Each row was made from one small tree. Brackets hold a mark, then the marks that hang from it, in alphabetical order. Every link used is in the known rows. Write each row's tree.
Known rows:
(A (Q (Y C))): [ 0.12  0.26  0.17 -0.13  0.38  0.11 -0.45  0.17 -0.23 -0.01  0.13 -0.11
 -0.06  0.20 -0.07 -0.27 -0.01  0.07 -0.09  0.14  0.22  0.01]
(K (P A) T): [ 0.29  0.32  0.25 -0.18  0.64  0.00 -0.43 -0.16 -0.02  0.40  0.18 -0.15
  0.10  0.25 -0.01  0.36  0.15  0.07  0.34 -0.36 -0.39  0.03]
(L (P (A Q))): [ 0.12 -0.02 -0.20 -0.32  0.57 -0.07 -0.17 -0.18 -0.06  0.11  0.08  0.04
 -0.08  0.07  0.04 -0.21  0.07 -0.21  0.21 -0.07  0.22  0.11]
(T (K (P (A R)))): [-0.26  0.10  0.19 -0.42  0.29  0.09 -0.29 -0.06  0.10  0.10 -0.08  0.02
  0.19  0.36  0.27 -0.03  0.45  0.31  0.25  0.06 -0.08  0.01]
(Q Y): [ 0.19  0.07 -0.10  0.14  0.28 -0.02 -0.27  0.18 -0.42  0.09  0.12 -0.23
 -0.03 -0.04  0.02  0.04  0.09  0.19  0.04 -0.01  0.15 -0.08]
(L (P (A Q R) K)): [-0.20  0.08 -0.06 -0.26  0.13 -0.05  0.00 -0.21 -0.19 -0.11 -0.09  0.22
 -0.01  0.23  0.21 -0.21 -0.07 -0.30  0.06 -0.01  0.39  0.23]
(R (A P Q) Y): [ 0.04 -0.14  0.22 -0.23  0.14  0.19  0.50  0.02 -0.17  0.09 -0.18  0.25
 -0.17  0.20 -0.03 -0.01 -0.31 -0.42 -0.12  0.19  0.30  0.22]
(Y C R): [ 0.22  0.08 -0.04  0.25  0.37  0.31 -0.52  0.42 -0.11  0.29  0.18 -0.01
  0.10 -0.18 -0.23  0.35  0.30  0.10 -0.06  0.06  0.15  0.10]
(R Y): [ 0.21 -0.12 -0.09  0.04  0.14  0.16  0.10  0.03 -0.05  0.26  0.09 -0.03
 -0.04 -0.22 -0.11  0.32  0.25 -0.06  0.23  0.17  0.12  0.02]
(Y C): [ 0.24  0.08  0.04  0.12  0.28  0.17 -0.60  0.30  0.02  0.36  0.17 -0.13
  0.04 -0.07 -0.27  0.16  0.17  0.05  0.05  0.30  0.04  0.11]
(R A (Y (C S))): [ 0.00  0.05  0.27  0.18 -0.09  0.19 -0.10  0.06  0.21  0.16 -0.01 -0.02
 -0.17 -0.19 -0.52  0.29  0.11 -0.18  0.00  0.39  0.12  0.19]
(L (P (A Q (R Y)))): [-0.03 -0.12 -0.26 -0.47  0.16  0.13  0.29 -0.35  0.11 -0.15 -0.01  0.31
 -0.16  0.10  0.28 -0.20  0.19 -0.15  0.18 -0.02  0.29  0.10]
(Y R): [ 0.17 -0.06 -0.22  0.25  0.41  0.24 -0.19  0.28 -0.32  0.31  0.13 -0.07
  0.12 -0.21 -0.10  0.45  0.34  0.05  0.04 -0.05  0.17  0.02]
(K (P (A Q)) T): [ 0.18  0.36  0.35 -0.48  0.79  0.03 -0.29 -0.32 -0.02  0.32  0.15 -0.10
  0.08  0.45  0.05  0.13  0.06 -0.12  0.31 -0.34 -0.31  0.04]
(K (P (A R))): [-0.12  0.06 -0.02 -0.18  0.46  0.11 -0.25 -0.08 -0.04  0.06  0.07 -0.02
  0.08  0.35  0.23  0.18  0.32  0.23  0.11 -0.10 -0.12  0.10]
(T K): [ 0.03 -0.03  0.04 -0.13  0.14  0.06 -0.30  0.20 -0.06  0.41  0.02 -0.15
  0.18 -0.07 -0.09  0.03  0.31  0.11  0.22  0.33  0.12 -0.07]
(K (P (A R)) T): [ 0.10  0.28  0.13 -0.24  0.41  0.15 -0.35 -0.23  0.02  0.22  0.12 -0.04
  0.14  0.41  0.19  0.28  0.19  0.16  0.21 -0.28 -0.38  0.06]
(T (K (P A))): [-0.07  0.13  0.30 -0.35  0.51 -0.04 -0.36  0.00  0.06  0.27 -0.03 -0.13
  0.16  0.20  0.05  0.04  0.40  0.23  0.38 -0.01 -0.10 -0.01]
(L (P A)): [ 0.20 -0.03 -0.30 -0.04  0.43 -0.10 -0.31 -0.03 -0.03  0.20  0.12 -0.05
 -0.05 -0.18  0.00  0.02  0.14 -0.01  0.26 -0.11  0.14  0.10]
(K P T): [ 0.35  0.17  0.23  0.05  0.47  0.08 -0.32  0.03 -0.06  0.49  0.15 -0.17
  0.16  0.19 -0.12  0.31  0.19 -0.06  0.40 -0.18 -0.38 -0.09]
(A (P K) (Q Y) R): [-0.14  0.15  0.13 -0.15 -0.05 -0.06  0.12  0.05 -0.71 -0.37 -0.17  0.23
  0.06  0.44  0.35 -0.26 -0.37 -0.09 -0.50  0.08  0.45  0.10]
(A Q): [ 0.08 -0.03 -0.03 -0.17  0.47  0.12 -0.13  0.02 -0.20  0.29  0.10 -0.12
  0.04  0.15 -0.09  0.01  0.12 -0.16  0.05  0.20  0.17  0.02]
(R A): [-0.01 -0.08  0.05  0.21  0.22  0.19 -0.10  0.26 -0.16  0.36  0.00 -0.17
 -0.06  0.02 -0.23  0.20 -0.04 -0.17  0.16  0.20  0.13  0.15]
(T (K (P (A (R Y))))): [-0.21  0.05  0.23 -0.48  0.11  0.15  0.10 -0.18  0.20  0.01 -0.12  0.18
  0.09  0.21  0.30  0.04  0.53  0.25  0.36  0.03 -0.01  0.00]
(Q (Y R)): [ 0.17  0.07 -0.18  0.26  0.36  0.11 -0.21  0.33 -0.57  0.03  0.10 -0.11
  0.04 -0.17  0.04  0.26  0.26  0.25 -0.05 -0.23  0.24 -0.08]
(Q (Y C R)): [ 0.23  0.21  0.00  0.27  0.32  0.18 -0.52  0.46 -0.34  0.01  0.16 -0.07
  0.02 -0.16 -0.05  0.16  0.24  0.27 -0.13 -0.12  0.24 -0.02]
(R (Y C)): [ 0.26  0.04  0.09  0.05  0.10  0.26 -0.20  0.19  0.15  0.26  0.12  0.04
 -0.05 -0.23 -0.22  0.24  0.23 -0.01  0.16  0.28  0.11  0.11]
(R (A Q) Y): [-0.07 -0.11  0.20 -0.14  0.17  0.30  0.42 -0.03 -0.06  0.17 -0.09  0.06
 -0.18  0.12 -0.14  0.04 -0.04 -0.41  0.21  0.20  0.29  0.15]

Which tree is each row?
[ 0.08  0.24  0.57 -0.09  0.06  0.04  0.14  0.08 -0.39  0.26 -0.17  0.16
  0.06  0.38 -0.13  0.08 -0.72 -0.63 -0.14  0.00  0.15  0.26] : (R (A (P (K T)) Q))
[-0.02  0.06  0.03  0.36  0.25  0.20 -0.04  0.40 -0.54  0.01 -0.01 -0.09
 -0.09 -0.04 -0.05  0.21  0.02  0.09 -0.01 -0.22  0.31  0.02] : (Q (Y (R A)))
[ 0.37  0.22  0.25  0.09  0.03 -0.07 -0.17  0.13 -0.40  0.34 -0.01  0.09
  0.21  0.03 -0.08  0.35 -0.41 -0.26 -0.13 -0.02 -0.01  0.15] : (A (P (K T)))
[-0.05  0.23  0.05 -0.19  0.17  0.23 -0.39  0.10 -0.20 -0.18  0.06  0.00
 -0.05  0.37  0.15 -0.36  0.04  0.17 -0.22  0.22  0.23  0.01] : (A (Q (Y C)) R)
[-0.03  0.11  0.11  0.35  0.17  0.24 -0.39  0.36 -0.03  0.19  0.05 -0.06
 -0.01 -0.17 -0.55  0.43  0.21 -0.06 -0.20  0.18  0.16  0.17] : (Y (C S) (R A))
[ 0.14  0.26 -0.05  0.29  0.25  0.03 -0.55  0.26 -0.29 -0.09  0.18 -0.13
  0.02 -0.24 -0.32  0.26  0.36  0.31 -0.31  0.00  0.20 -0.03] : (Q (Y (C S) R))
[-0.10  0.04 -0.17  0.02 -0.01 -0.08 -0.12 -0.04 -0.16 -0.03 -0.04  0.15
  0.01  0.02  0.16  0.01 -0.01 -0.12  0.13 -0.03  0.30  0.23] : (L (P (A R) K))
[-0.04 -0.02 -0.17 -0.24  0.09  0.21  0.09 -0.22  0.01  0.00  0.07  0.14
 -0.06 -0.02  0.21  0.27  0.26  0.16  0.04  0.04  0.12  0.15] : (P (A (R Y)))
[ 0.08  0.00  0.39 -0.19  0.09  0.28  0.15  0.17  0.02  0.05 -0.14  0.31
 -0.18  0.21 -0.14 -0.10 -0.35 -0.39 -0.17  0.29  0.32  0.27] : (R (A P Q) (Y C))
[-0.03  0.24  0.16  0.38  0.14  0.14 -0.39  0.37 -0.28 -0.10  0.02 -0.11
 -0.11 -0.12 -0.40  0.23  0.14  0.11 -0.28  0.00  0.23  0.06] : (Q (Y (C S) (R A)))
[ 0.20  0.42  0.28 -0.07  0.22 -0.09 -0.35 -0.12 -0.24  0.35  0.11 -0.08
  0.13  0.03 -0.10  0.46 -0.20 -0.14  0.13 -0.23 -0.06  0.21] : (P A (K T))
[ 0.10  0.01  0.03  0.29  0.21  0.10  0.08  0.46 -0.65 -0.12 -0.11  0.09
 -0.06  0.02  0.08  0.13 -0.24  0.05 -0.35 -0.24  0.36  0.10] : (Q (Y (R (A P))))
[ 0.18  0.07  0.06  0.06  0.01  0.08 -0.26 -0.01  0.20  0.17  0.15 -0.02
 -0.03 -0.29 -0.46  0.34  0.34  0.02 -0.05  0.38  0.05  0.08] : (R (Y (C S)))
[ 0.02  0.37  0.16 -0.10  0.01  0.05 -0.28 -0.17 -0.18  0.19  0.06  0.04
  0.15  0.19  0.10  0.36 -0.14 -0.06  0.01 -0.15 -0.04  0.21] : (P (A R) (K T))
[-0.05  0.18 -0.05 -0.21 -0.02  0.12 -0.28 -0.28  0.28 -0.10  0.12  0.12
 -0.09 -0.09 -0.14  0.28  0.36  0.22 -0.22  0.28  0.06  0.21] : (P (A (R (Y (C S)))))
[-0.01  0.00  0.07 -0.29  0.01  0.43 -0.02 -0.02  0.15 -0.01  0.05  0.22
 -0.07  0.18  0.03 -0.09  0.20 -0.09 -0.03  0.38  0.21  0.12] : (A Q (R (Y C)))
[-0.13  0.02  0.09 -0.17  0.01  0.05  0.11  0.04 -0.46 -0.06 -0.15  0.27
  0.14  0.38  0.20 -0.05 -0.30 -0.26 -0.43  0.25  0.38  0.21] : (A (P K) Q R)
[-0.01  0.06  0.39 -0.12  0.14  0.39  0.08  0.12  0.15  0.17 -0.07  0.11
 -0.22  0.12 -0.25 -0.03 -0.08 -0.37  0.14  0.33  0.25  0.20] : (R (A Q) (Y C))
[-0.05  0.24  0.38 -0.02  0.27  0.20 -0.29  0.26 -0.21 -0.01 -0.03 -0.10
 -0.19  0.31 -0.15 -0.31 -0.23 -0.13 -0.05  0.15  0.28  0.11] : (R (A (Q (Y C))))
[ 0.35  0.15  0.09  0.24  0.01 -0.12 -0.18  0.08 -0.17  0.39  0.06 -0.01
  0.14 -0.16 -0.21  0.15 -0.16 -0.39  0.41 -0.12  0.01  0.04] : (L (P (K T)))
[ 0.09  0.20  0.23 -0.26 -0.04  0.08  0.04 -0.08 -0.40  0.09 -0.09  0.25
  0.21  0.45  0.15  0.04 -0.43 -0.34 -0.30  0.07  0.12  0.16] : (A (P (K T)) Q R)
[-0.17  0.30  0.46 -0.61  0.61 -0.15 -0.22 -0.15 -0.22 -0.10 -0.08 -0.09
  0.05  0.47  0.28 -0.35  0.25  0.25  0.25 -0.16  0.09 -0.11] : (T (K (P (A (Q Y)))))
[-0.10  0.11  0.21 -0.03  0.31  0.09  0.03  0.12 -0.42  0.00 -0.05 -0.14
 -0.18  0.31 -0.02 -0.22 -0.19 -0.15  0.01  0.04  0.31  0.03] : (R (A (Q Y)))
[ 0.11  0.01 -0.19 -0.15 -0.02  0.21 -0.19 -0.06  0.33 -0.08  0.07  0.31
 -0.16 -0.12  0.10 -0.05  0.22  0.04  0.18  0.05  0.16  0.19] : (L (P (A (R (Y C)))))
[ 0.00 -0.13 -0.17 -0.30  0.22  0.15  0.03  0.00 -0.29  0.02 -0.04  0.17
  0.08  0.38  0.24 -0.14 -0.10 -0.07 -0.41  0.27  0.24  0.09] : (A P Q R)
